Each row comes from the steps of one walk. Every step used is in the known rows, and no mark comes twice. Write the walk behind each row, first mark first.
Known rows
D > V: 2.1 -1.7 -5.1 -12.1 6.8 -6.2 -0.9 -35.1 -2.2 -5.4 1.7 -3.9 24.8 -8.3 4.2
 16.4 -6.0 7.1 -4.0 1.0 16.3 -6.9 0.3
A > V > P > T: -20.1 13.2 16.6 -4.6 3.9 -6.8 -9.1 7.7 -16.9 -22.0 -19.2 -5.3 4.7 8.9
 6.6 18.3 -3.4 -20.5 -1.3 1.3 -9.7 15.0 0.7
E > P > V > M > C: -3.7 18.6 8.2 -14.8 19.5 -34.0 -18.4 3.9 -3.8 -10.3 -13.4 2.1 61.3 4.7
 -2.1 19.6 3.3 7.0 12.6 -23.0 -24.9 9.7 -2.1
P > C > V > M: 10.2 4.0 8.5 -4.4 19.9 -42.3 9.9 -26.6 -3.6 -1.0 -2.5 -23.2 52.4 1.3
 -3.4 49.8 -6.6 13.5 15.6 0.1 -12.1 12.1 -3.8
D > C > A > V: -13.6 -18.7 5.8 -17.8 7.5 -26.2 -0.1 -64.5 -2.6 -8.1 20.0 -7.8 -1.7
 -13.1 10.0 26.6 -7.4 -17.3 8.6 6.3 14.4 -10.0 -3.6
T > P > V > M > C > A: 10.6 27.6 21.0 20.0 14.2 -50.3 -19.2 -40.7 -6.6 -5.8 15.4 -2.3 70.0 0.1
 -4.2 60.3 1.7 6.9 23.3 -16.1 -18.1 2.5 1.7
T > P > V > M: 12.6 34.1 10.1 16.1 11.5 -30.9 -22.5 22.9 -14.1 -5.5 14.6 1.7 45.0 2.9
 -10.8 38.0 2.7 9.5 12.3 -10.9 -11.5 7.4 -3.4
V > M: -1.8 8.3 1.1 -6.2 8.9 -15.2 -5.6 15.6 -5.6 0.7 0.4 -4.3 22.1 -1.4 -2.1
 17.2 8.5 -0.2 1.1 -4.6 -11.5 10.7 -3.1
T > P > V > M > C: 11.1 30.2 15.0 9.4 16.6 -41.5 -28.5 0.2 -12.1 -6.2 10.0 -4.7 71.8 7.2
 -7.9 40.4 -4.0 15.3 14.6 -13.8 -23.7 10.3 0.4
M > V > P > C: -5.7 8.2 14.0 26.2 12.4 -25.5 -8.3 3.3 -15.4 -4.3 -11.0 -15.5 47.1 18.2
 -18.2 45.7 -6.5 8.3 10.8 -11.4 -29.3 21.0 3.5
C > A > V > P: -22.2 2.8 13.4 -4.9 7.9 -5.9 -18.0 -33.6 -7.7 -8.4 6.9 -7.1 7.6 -4.0
 -0.1 28.3 5.2 -34.6 14.9 0.8 0.9 5.9 -0.5
D > C > M > V > P: -10.7 -2.5 4.7 7.2 6.0 -59.1 -19.0 -23.8 -21.4 3.7 -14.5 -15.8 53.5 10.5
 -6.9 45.4 -7.9 -21.1 -5.6 -10.0 -9.8 9.3 -1.3
D > C: 1.1 -16.8 -0.5 -2.9 2.8 -20.6 5.2 -18.1 -10.4 1.6 6.9 0.4 11.8 -4.0 0.4
 8.6 -9.1 -2.2 -5.9 2.4 0.8 -1.0 -2.8
P > C: 0.5 -3.1 8.7 5.6 9.2 -7.4 9.5 -2.3 -4.2 0.2 -8.0 -10.0 6.6 5.0 -7.1 16.4
 -9.9 17.4 3.7 -0.5 -14.4 7.8 -1.5
C > A > V: -14.3 -2.1 5.6 -15.1 4.1 -3.2 -5.4 -46.2 8.0 -9.5 14.1 -7.8 -13.7 -8.3
 8.7 17.1 1.6 -15.6 14.8 2.6 13.1 -9.2 -0.7
V > M > C > A: -4.7 1.2 11.3 -1.6 11.2 -33.3 -3.8 -48.5 2.0 0.0 1.8 -8.3 47.4 -4.2 3.8
 37.5 7.6 -0.6 12.8 -8.7 -18.7 6.1 1.8
V > P: -7.0 4.7 7.0 8.9 2.7 -2.0 -12.0 13.7 -15.2 0.9 -6.8 0.1 19.9 5.8 -9.6
 12.0 3.9 -18.2 0.8 -3.3 -12.2 14.1 0.3
M > C > A > V > P > T: -21.1 5.8 27.7 0.4 5.7 -26.5 -6.9 -59.0 -10.7 -22.8 -17.6 -10.3 30.5 6.6
 12.6 41.0 -4.5 -20.6 9.8 -4.0 -17.2 9.9 5.5
A > V > P: -21.5 4.8 7.9 -16.3 9.1 4.1 -26.8 8.0 -12.5 -8.8 0.7 -9.4 10.8 3.2 -4.2
 8.4 0.1 -26.2 6.4 2.6 -4.8 13.2 -1.7
A > C > M > V: -8.6 5.0 -4.2 -14.9 -6.4 -36.4 -8.9 -24.3 6.3 -1.1 -15.6 -27.1 4.4 3.7
 -7.7 18.7 4.7 -4.8 9.6 -2.2 -3.8 -3.1 -2.2
A > V > M > C: -17.4 3.6 7.1 -38.4 19.6 -20.1 -25.1 -12.6 -0.4 -10.5 2.9 -20.4 39.5 0.7
 6.2 15.9 -1.3 -0.9 8.8 -1.9 -17.1 12.8 -1.5
V > P > C > A: -9.1 -0.8 21.6 24.6 10.7 -16.8 3.9 -31.8 -13.6 1.3 -9.9 -8.2 23.4 2.7
 -12.8 47.9 -1.1 -7.7 13.9 -5.5 -20.8 15.1 0.1
E > P > C: -6.9 -4.0 9.9 -14.0 10.9 -13.2 2.7 4.5 -11.9 -3.6 -18.2 -1.5 10.6 1.1
 -9.4 -0.9 -0.2 12.0 10.1 -10.8 -14.4 5.4 -6.6

Which walk is each row?
15.2 26.0 9.6 21.7 2.2 -16.0 -16.1 8.8 -9.1 -5.5 13.2 5.4 21.6 4.6 -8.0
 21.8 -6.2 8.2 11.6 -6.9 0.9 -3.9 -0.2 -> T > P > V
-22.9 -2.5 17.6 -12.6 11.6 -15.8 -24.2 -55.4 -5.6 -9.8 2.4 -13.2 35.0
 0.8 2.7 30.3 -0.3 -26.5 17.6 -2.6 -11.1 8.4 3.4 -> M > C > A > V > P
-3.8 16.7 13.5 -2.5 17.1 -43.7 -9.5 -36.6 0.9 -9.5 -8.3 4.7 58.5 -2.1
 1.5 41.8 9.1 -1.7 21.1 -24.4 -19.6 1.9 -0.7 -> E > P > V > M > C > A
-20.7 1.2 16.5 -11.8 19.1 -2.5 -18.0 7.0 -15.0 -8.6 -7.3 -20.6 15.5 7.6
 -10.6 23.5 -9.9 -7.8 10.1 1.5 -19.8 21.1 -3.0 -> A > V > P > C
16.9 14.9 17.7 -1.5 19.0 -56.1 -6.9 -22.9 -21.3 -0.9 9.9 -19.3 69.1 0.3
 -12.4 53.4 -4.8 14.5 24.4 -0.9 -9.5 10.2 -6.9 -> T > P > C > V > M
-11.4 2.3 10.7 -8.3 19.8 -33.5 -10.8 -36.3 -20.2 2.2 -31.7 -25.7 52.0
 2.5 -8.8 51.0 -15.9 -2.9 -6.4 -4.9 -5.5 12.5 -4.2 -> D > V > P > C > M
-2.8 0.1 7.1 -13.0 18.5 -40.1 -4.3 -83.7 -1.1 -5.6 2.7 -11.6 73.0 -11.8
 8.4 56.5 3.1 6.2 7.8 -7.9 -1.1 -0.5 2.0 -> D > V > M > C > A
10.8 -5.8 3.7 -9.1 6.1 -31.8 -0.9 -59.9 6.0 -1.9 1.1 -13.9 53.8 2.2 9.7
 19.9 -12.1 3.4 12.0 1.5 1.0 -3.0 4.9 -> M > C > V
-9.9 21.6 14.6 20.8 -3.3 -47.5 -5.5 -7.3 -14.9 -10.7 -38.9 -12.7 36.3
 21.0 4.2 48.0 -2.2 -13.7 -7.3 -13.5 -17.1 11.0 3.6 -> C > M > V > P > T
-10.2 -1.8 -3.1 -24.8 -5.9 -20.4 -4.9 -16.1 2.8 4.4 -21.6 -21.0 -17.8
 -4.3 -6.1 -0.6 4.2 -15.0 3.0 5.0 -1.1 -1.4 -6.8 -> A > C > M
-15.3 -7.3 11.5 -21.5 9.4 -14.6 -11.3 -71.9 9.4 -10.7 8.6 -14.0 12.5
 -4.4 11.9 19.6 -4.6 -9.7 16.2 -0.1 0.9 -5.4 3.1 -> M > C > A > V
-5.8 3.4 2.0 -2.5 9.4 -7.5 -13.8 -20.2 -18.4 -4.3 -5.6 -2.8 45.9 -3.1
 -6.1 27.9 -1.6 -9.8 -3.5 -2.1 5.0 7.7 0.6 -> D > V > P
2.0 8.8 16.8 -2.8 8.0 -38.7 -12.7 -14.4 -20.1 6.2 -13.8 -19.0 22.0 5.2
 -11.6 27.9 -11.7 7.9 5.6 -4.8 -9.2 3.2 -7.5 -> T > P > C > M
10.0 -10.2 -0.6 -12.0 14.5 -57.9 5.5 -40.0 -9.9 0.6 13.1 -11.4 59.4 -8.6
 3.4 42.8 -5.9 -6.6 6.2 4.1 3.2 3.7 -5.3 -> D > C > V > M
-13.6 -5.5 15.0 -9.7 14.3 -11.1 4.1 -50.6 3.6 -9.7 6.1 -18.2 -8.9 -3.7
 2.4 34.2 -8.0 1.9 18.4 2.9 -0.8 -0.6 -1.8 -> P > C > A > V
-9.5 13.5 24.0 -12.9 21.0 -39.4 -17.5 -31.9 -17.9 -8.8 17.3 -19.3 29.6
 -6.4 -10.4 54.2 2.4 1.2 27.9 -2.9 -10.7 8.4 -8.5 -> T > P > C > A > V > M
-16.6 10.0 2.5 -3.0 -2.4 -38.6 -23.1 -10.1 -9.9 0.0 -24.0 -26.1 24.4 8.9
 -17.5 29.1 9.2 -24.4 10.1 -5.4 -15.9 12.0 -1.7 -> A > C > M > V > P
2.0 3.0 10.0 -23.0 21.4 -49.9 3.8 -18.9 -12.6 -4.1 -12.4 -12.7 56.2 -1.7
 -5.8 34.3 2.5 5.7 22.3 -10.0 -11.7 9.3 -9.0 -> E > P > C > V > M
-5.0 -14.0 -1.1 -12.6 3.6 -40.9 -1.5 -29.2 -9.9 7.7 -11.1 -11.3 12.7
 -3.3 3.7 17.2 -12.7 -11.3 -12.9 0.8 5.5 -3.8 -6.1 -> D > C > M
-11.3 4.8 8.6 -13.9 10.9 -48.9 -7.3 -16.6 -6.4 -2.8 -31.7 -17.5 31.9
 11.7 -6.9 27.4 -2.9 10.1 9.2 -20.8 -13.1 0.7 -5.6 -> E > P > C > M > V
-7.3 11.7 5.8 20.1 2.5 -18.1 -17.1 6.9 -11.4 -4.7 -2.2 -4.8 40.8 13.4
 -10.4 30.6 4.7 -8.9 7.3 -11.0 -15.2 12.6 4.7 -> M > V > P
-17.0 2.4 16.0 -16.5 22.7 -26.2 -0.5 -34.2 -0.2 -9.5 5.2 -22.3 14.4 -5.0
 -0.5 49.4 0.5 1.2 19.9 -1.6 -12.2 9.7 -5.3 -> P > C > A > V > M
-11.8 13.8 5.7 9.4 2.7 -37.2 -23.2 -6.4 -10.6 1.6 -19.6 -16.8 40.8 15.2
 -7.4 37.5 1.4 -19.3 -0.6 -12.7 -11.8 10.2 1.1 -> C > M > V > P
5.8 5.9 20.0 12.2 3.9 -42.8 3.9 -47.9 -12.7 -14.5 -26.3 -9.9 66.4 13.1
 9.7 40.8 -11.6 -8.5 5.2 -1.7 -16.7 12.5 7.1 -> M > C > V > P > T
2.6 17.7 11.9 16.6 16.1 -37.7 -3.1 -43.9 9.5 -5.8 2.6 -4.8 54.2 1.6 4.9
 55.7 -0.6 6.2 13.8 -14.4 -19.6 4.7 4.5 -> P > V > M > C > A
